Each row comes from the steps of one walk. Every step used is in the known rows, and no mark comes twice. Write the walk behind each row, first mark first.
Known rows
rivoni > kolupo > vuga > pizu > dori > pivi: [ -2.4  17.9 -23.1  -4.4  -9.8   5.6  -7.8  16.7  -2.4  -6.3 -20.2  27.9
  25.3 -33.6  10.5 -15.3   9.6  28.0   0.9 -18.5   6.6   4.9 -35.9  23.9]
tazum > kolupo > vuga > pivi: [-21.1 -27.0 -14.6  11.5  -2.9  24.3 -13.1  36.8  -8.8 -17.3 -31.0   8.9
  37.3 -18.9  12.3 -46.8  26.0  19.7   2.3 -41.3   9.9   2.5 -21.4  27.0]
kolupo > tovu: [-14.6 -14.8   2.4  11.4 -45.4  20.6  -9.1  25.4 -11.6  28.4 -13.6  14.4
  23.2   6.3 -12.4 -16.5  26.0  19.1  -4.5 -27.2 -26.1  -0.2  -8.8  31.7]
rivoni > kolupo > vuga > pizu > dori: [ -3.3  27.4 -17.3   1.0 -38.5   3.6  -9.3  25.2  -2.5 -13.0 -24.7  28.4
  22.5 -27.2   9.9 -41.5  24.4  26.8   3.7 -29.0  13.5  12.3 -33.8  24.4]
tovu > kolupo: [-16.1 -17.7  -7.5   6.5 -35.5  10.2 -16.1  27.7  -3.9  15.8  -9.9   8.4
   0.8  16.1 -25.5  -1.8  26.0  23.0  33.3 -20.8 -39.7  -1.0 -24.8  25.4]
tazum > pivi > vuga > kolupo > rivoni: [-18.8 -26.1 -17.5  20.2 -12.2  21.5 -12.4  25.5  39.1   1.7 -23.7  24.5
  11.8  36.7 -16.5  10.4  21.8  21.1  -3.6 -32.2 -13.4   3.1 -15.3  30.9]
tovu > kolupo > tazum: [-15.7 -11.3 -15.9   8.1 -38.9   7.3 -12.4  26.8   3.8  11.8 -13.5   4.5
  28.4  13.0 -12.4  -8.0  27.8  24.4  26.7 -25.0 -16.6  -6.9 -11.3  23.8]
tazum > pivi: [-21.2 -12.0   0.0  -3.4  -5.2  22.7 -10.2  35.1  -2.6   1.7 -22.3   9.5
   5.7  27.4 -26.4 -23.4  24.8  28.0  -7.3 -33.5 -23.0   3.6 -21.7  27.4]
kolupo > tazum > pivi > vuga > pizu > dori: [ -7.9  29.3 -19.3  24.1 -12.6   4.0 -14.1  18.3  15.7 -15.6 -24.5  16.3
  14.2   0.3  -3.2 -37.9  29.8  29.1  -5.4 -23.9  19.3  13.1 -33.4  28.2]
kolupo > rivoni: [-13.3  -9.4  -9.3  -2.5 -41.3  19.8  -8.3  27.6  26.3  27.1 -17.6  32.0
  -6.2  -5.7  -5.0   5.0  24.5  18.4  -4.4 -28.1 -17.7   0.9 -11.7  27.4]
pivi > dori: [-18.3  15.9   7.6 -23.8 -36.3  14.1  -5.2  21.3  -8.0  11.8  -9.7   3.9
  -4.0 -36.8  -3.8 -13.7  27.3  22.1  -9.5 -12.1 -36.9  12.0 -24.7  27.6]
dori > pivi > tazum > kolupo > rivoni: [-13.4 -20.6 -13.6   5.8  -6.3  18.1 -13.3  21.6  30.8   4.7 -18.7  25.7
  13.3  -1.7  13.7   8.4  17.2  21.1  -0.5 -29.2  -5.5  -1.0 -12.3  30.2]
pizu > dori > pivi > vuga > kolupo: [ -3.5 -26.1 -21.7  30.8  -4.9   9.3 -11.2  10.8  11.7  -4.3 -16.8   5.7
  11.1  -3.2 -17.0  -4.7   8.7  25.7   1.1 -12.6 -13.5  10.5 -39.3  27.2]
vuga > pivi > dori > pizu: [-20.7  14.4 -18.1 -14.1 -12.0  14.9  -2.9  32.8 -10.9  -3.0 -13.6  11.0
  10.3 -28.0  -4.8   6.3  20.2  21.9  -2.1 -13.7 -23.2  -5.6 -34.4  28.0]
pizu > dori: [  4.6   7.7  -6.5  -3.4 -36.8   7.2  -8.6  15.8  -3.2  17.5 -14.9  10.3
  -8.4 -39.1  -8.6 -31.1  24.7  26.3   2.4 -16.6  -8.0  13.7 -38.0  24.3]
vuga > pivi > tazum: [-27.4  -0.2 -12.7  29.1 -16.5  22.0 -12.7  21.0  -4.2 -25.3 -16.1  -1.9
   3.9   8.5   3.0 -22.3  29.4  20.1  -8.3 -21.5  -2.2   7.8 -30.0  28.2]
tovu > kolupo > rivoni: [-16.3 -12.3 -14.6  -1.5 -37.6  14.8 -14.8  25.6  26.8  27.8 -13.6  28.9
   0.3  14.1 -12.8  20.3  28.5  18.7  24.5 -25.5 -28.0  -4.3 -13.2  27.8]
vuga > pizu > dori > pivi > tazum: [-10.8  20.7 -21.5  20.7  -8.5   6.8 -12.6   8.2   1.8 -16.5 -12.1  11.5
  -0.5 -13.5   0.4  -8.8  15.5  26.9  -9.8 -10.5   3.5   9.6 -37.6  27.0]
rivoni > kolupo > vuga > pizu > dori > pivi > tazum: [-11.4  29.1 -23.8  18.7 -14.2   6.3  -9.1   9.3  -3.8 -19.3 -14.5  14.9
  26.5  -3.8  18.8  -9.8  15.4  26.9  -5.5 -14.9  11.9   5.1 -31.3  25.1]
dori > pivi > tazum > kolupo: [-12.8 -27.6  -5.5  15.6   3.1  14.3 -13.9  22.9   1.0 -13.1 -16.5   4.6
  17.4  -4.1   8.1 -17.8  12.5  26.1   1.8 -25.1 -11.9   3.3 -23.9  28.3]
rivoni > kolupo: [-12.5  -3.6   3.7  -8.0 -47.4  16.3  -3.3  32.6  -5.6   0.1 -15.5  16.6
  18.5  11.5   9.3 -15.6  19.0  23.9  10.2 -24.5 -30.0   3.8 -24.1  23.8]
rivoni > kolupo > vuga: [-13.0   1.2  -7.3   2.5 -50.2  15.4  -1.8  33.7 -15.1  13.1 -19.4  17.7
  41.4   5.7  15.2 -24.5  21.0  22.3   3.1 -31.6  -9.3  -2.4 -10.2  21.0]
vuga > pizu > dori > pivi: [ -2.2  10.0 -20.2  -1.9  -3.8   6.1 -11.2  14.6   3.5  -3.2 -18.0  24.5
  -2.0 -43.1  -7.1 -14.0   9.7  28.1  -4.3 -14.1  -1.8   9.5 -42.2  25.9]
rivoni > kolupo > tovu: [-14.6  -6.6   6.0   1.1 -51.1  20.9  -5.6  27.6 -12.0  15.5 -13.9  17.4
  43.3  23.2   6.7 -11.7  23.9  20.2   6.2 -27.3 -28.7  -1.8  -9.1  30.8]
rivoni > kolupo > tazum > pivi > dori: [-24.6  25.6   4.9 -34.8 -13.5  17.3  -3.4  26.3  -2.0 -10.0 -17.9   0.6
  37.1   4.3   5.8 -14.4  29.9  28.3  -5.9 -21.7 -22.3   4.9 -15.7  28.1]
pivi > tazum > kolupo > vuga > pizu: [-23.1  -3.9 -17.1  28.0 -22.1  10.0 -16.0  40.5   0.2 -32.6 -28.3  26.7
  28.5   0.2   6.9 -44.7  22.2  23.3  -5.2 -44.5  11.0   5.8 -15.8  28.1]
kolupo > vuga > pivi > tazum: [-27.9   3.7 -20.0  33.3 -19.0  21.8 -11.5  22.3 -11.0 -19.6 -18.7  -0.6
  21.9   7.8   9.7 -27.2  29.9  19.3 -10.5 -25.9  10.3   3.3 -21.3  26.4]

Write each row's walk
[-19.6   4.1 -21.0 -19.2  -2.5  11.0  -2.4  36.8  -2.7 -10.7 -17.8   9.2
  33.2   4.2 -20.3  11.4  15.9  28.7  -1.3 -22.5 -22.3  -9.5 -24.6  28.3] : vuga > kolupo > tazum > pivi > dori > pizu
[-14.5 -17.1  -9.6  23.4 -25.2  14.1 -10.8  30.8 -10.4   1.2 -21.3   7.2
  37.3  -1.6  12.7 -37.2  23.0  22.9  -2.0 -37.6   4.2   0.5  -7.7  24.8] : pivi > tazum > kolupo > vuga
[ -0.6   0.1 -22.6   0.1   5.6   5.1 -12.6  19.1   1.2  -7.1 -23.7  25.2
  21.8 -46.3   4.7 -26.0   8.9  28.6  -0.4 -24.3  10.9   6.7 -34.8  25.9] : tazum > kolupo > vuga > pizu > dori > pivi
[ -4.6  11.5 -28.7   3.0  -3.5   2.8 -14.5  14.0  -1.0   2.3 -17.7  23.7
  16.5 -30.6  -7.1  -8.1  13.2  27.8  12.4 -16.7   1.6   3.0 -36.6  24.5] : tovu > kolupo > vuga > pizu > dori > pivi
[-20.1 -21.2 -12.9  10.3  -8.5  23.5 -15.4  27.4  30.5 -11.8 -24.5  21.9
  15.5   1.7  17.6  -7.1  27.3  18.4   1.4 -35.6   2.8   2.4 -15.5  31.7] : vuga > pivi > tazum > kolupo > rivoni
[-15.8 -25.0   3.1  21.9 -26.2  19.5 -14.8  24.4  -7.4   3.5 -16.0   6.7
  39.5  17.1   4.0 -24.3  25.4  20.8   1.3 -33.2 -15.1   0.8  -7.0  35.0] : pivi > tazum > kolupo > tovu
[-22.8   1.8 -11.9  39.1  -7.0  13.9 -13.9  21.5  12.9  10.3 -15.4  -2.6
  27.7  61.4 -13.0  -8.1  31.7  25.8   7.4 -21.4 -10.0  -3.2 -12.3  27.6] : tovu > kolupo > tazum > pivi > vuga
[-22.3  10.8 -14.3  11.4 -42.3  11.3  -8.9  41.9  -3.2 -22.6 -26.9  34.7
  31.3   6.2   8.4 -34.2  21.4  22.8  -1.7 -39.8  -0.3   3.5 -17.3  24.9] : rivoni > kolupo > vuga > pizu
[-28.3  12.2 -15.7  40.4 -10.0  11.8 -15.0  34.4  19.4 -25.3 -26.0  20.9
  17.9  40.1  -9.8 -29.5  27.8  25.3 -13.0 -32.8   4.2   5.3 -18.7  30.0] : kolupo > tazum > pivi > vuga > pizu
[-21.5 -27.9 -13.3   0.2   0.5  19.2 -10.3  37.1   7.7 -20.8 -28.5   4.4
  36.9  33.8 -26.7 -23.4  21.1  30.1  -1.9 -40.7  -8.2  -0.2 -16.5  27.6] : vuga > kolupo > tazum > pivi
[  3.6   1.3 -14.7  -6.6  -7.6   8.7  -7.4   9.2  -3.1  20.0 -12.4  12.9
  -1.6 -44.6  -6.7  -6.8   9.5  27.8  -1.7  -8.3 -10.4   6.1 -39.2  23.8] : pizu > dori > pivi
[ -1.2  10.9 -14.4  34.5 -10.7   8.1  -8.8   2.9   7.4  27.0  -8.4   5.7
  -0.4 -10.6   0.5  -4.3  15.8  24.5  -7.4  -0.7  -6.7   6.7 -33.9  25.4] : pizu > dori > pivi > vuga
[ -3.8  26.0 -14.9  28.1 -29.6   2.6 -14.1  16.2  11.2  -5.6 -19.2  20.4
  -7.1 -19.4  -3.2 -36.0  27.0  25.4  -3.6 -17.5   6.9  18.3 -40.4  27.7] : pivi > vuga > pizu > dori
[-23.4  -4.7 -14.2   5.9 -21.3  25.0  -7.0  34.5 -12.5 -16.5 -26.7  11.8
  41.8  -2.3  19.0 -33.6  26.7  19.4   3.3 -33.8   4.7   0.4 -23.1  24.3] : rivoni > kolupo > vuga > pivi
[-21.1 -26.1  -1.8  23.9 -12.4  24.6 -16.8  25.3  -7.2 -11.0 -20.4   4.3
  44.5  14.0  10.3 -29.6  28.1  19.5   1.8 -34.9  -6.2   1.8 -12.1  36.2] : vuga > pivi > tazum > kolupo > tovu
[-19.0   4.9 -20.0 -12.1  -3.3  14.3  -4.3  37.5 -13.2  -7.1 -19.5  12.3
  34.5 -31.4   7.6  -5.8  19.7  22.2   1.3 -23.7 -10.5  -8.1 -26.8  27.8] : tazum > kolupo > vuga > pivi > dori > pizu
[ -6.6  14.0 -16.3  17.2 -11.2   9.1  -9.8   2.4  -3.6   1.8  -7.6   2.4
  -0.1 -15.1   1.2  -3.7  16.4  26.7  -8.5  -5.4  -3.2   7.0 -35.3  25.5] : pizu > dori > pivi > tazum
[ -5.7 -21.9 -15.4  31.5 -17.2  14.1 -12.3   8.8   1.4  12.5 -14.9   8.4
  36.8   8.9 -13.7  -4.3  15.5  22.5  -0.2 -17.4 -14.2   4.4 -23.4  33.6] : pizu > dori > pivi > vuga > kolupo > tovu
[ -2.7  17.5 -13.5   3.1 -32.1   3.4 -13.1  23.7   4.5 -11.7 -22.2  24.9
  -8.1 -36.8  -9.1 -39.8  24.3  26.6  -0.4 -24.7   2.0  17.6 -41.8  26.8] : vuga > pizu > dori
[-12.5 -27.0 -24.6  31.7 -15.4  10.1  -8.2  19.7  15.0  -5.5 -18.6   2.6
  37.1  10.3  -8.1  -6.1  11.7  24.9  -1.1 -20.8  -3.2  -1.2 -17.2  25.4] : dori > pivi > vuga > kolupo > tazum
[-22.0   4.0 -17.4  19.0 -37.5  10.7 -11.8  40.7  -2.5 -12.9 -26.4  32.9
  15.5  -7.8  -6.9 -38.4  21.3  21.7  -9.7 -39.8   1.8   4.8 -16.6  25.5] : kolupo > vuga > pizu
[-10.5  -8.7  -9.0  19.1  -6.0  12.6 -17.9  17.2  -1.8 -11.7 -19.4  15.9
  41.5  -3.5   8.8 -24.0  19.7  24.5   0.9 -29.6   1.8   4.5 -19.4  35.9] : vuga > pizu > dori > pivi > tazum > kolupo > tovu
[-12.1  -2.6 -10.6  39.9 -12.4  13.3  -8.2  11.7   6.8  26.0  -8.2   7.0
   0.6   8.8  -2.8   1.9  13.4  21.8 -10.9  -5.6 -18.7   1.5 -24.2  25.7] : dori > pivi > vuga
[-25.7 -13.6 -21.7  15.6 -14.3  20.7 -15.1  31.5 -11.4  -5.9 -23.4   6.8
  30.7   0.2  -2.6 -25.1  31.1  18.9  18.1 -31.8  -1.8  -2.5 -23.4  25.3] : tovu > kolupo > vuga > pivi
[-24.1   1.7 -21.7  20.1 -35.1   7.1 -17.1  39.2  -2.3 -12.7 -23.6  29.8
  20.4   7.5 -13.5 -26.2  25.3  22.5  13.8 -38.0  -6.3   0.6 -18.0  25.9] : tovu > kolupo > vuga > pizu
[-28.5  15.9  -9.3 -15.4 -15.8  18.0 -11.0  21.9 -13.8  -5.7 -16.8  -0.4
  26.0 -29.1   5.7 -17.2  34.8  19.2   7.3 -18.1 -17.3   5.7 -25.1  28.0] : tovu > kolupo > vuga > pivi > dori
[-25.0  17.5   8.6 -30.2  -8.8  19.5  -6.8  25.6  -6.3   0.3 -16.0   1.5
   5.6  -7.4 -13.3 -16.0  29.4  26.6 -12.8 -20.0 -34.1  10.1 -23.6  29.7] : tazum > pivi > dori
[-15.8 -32.4  -7.8  38.5 -33.9  18.7 -12.6  20.8   0.3   9.8 -16.1   8.2
  34.5  30.3 -18.2 -10.7  21.6  19.4  -1.3 -26.2 -24.2   3.3 -13.3  34.2] : pivi > vuga > kolupo > tovu
[-21.1   8.9  -6.0  32.7 -13.5  16.8  -7.3  24.5  11.3   2.1 -18.4   1.6
  36.5  58.4   4.7 -15.4  27.7  26.2  -4.5 -23.5  -5.1  -0.6 -11.9  26.6] : rivoni > kolupo > tazum > pivi > vuga
[-13.8 -35.8 -12.5  39.1 -26.1  13.5 -11.5  24.5  10.1  -7.1 -17.8   4.7
   7.9  20.3 -21.9 -13.5  15.8  22.6   0.7 -22.9 -24.3   9.5 -29.2  27.8] : pivi > vuga > kolupo
[-17.1   0.2 -13.9  23.3 -13.7  14.6  -9.1  12.5  -4.2   0.3  -7.5   3.4
   0.8   3.0  -2.9   2.9  13.8  24.3 -11.7 -10.7 -14.9   1.7 -25.8  25.6] : dori > pivi > tazum
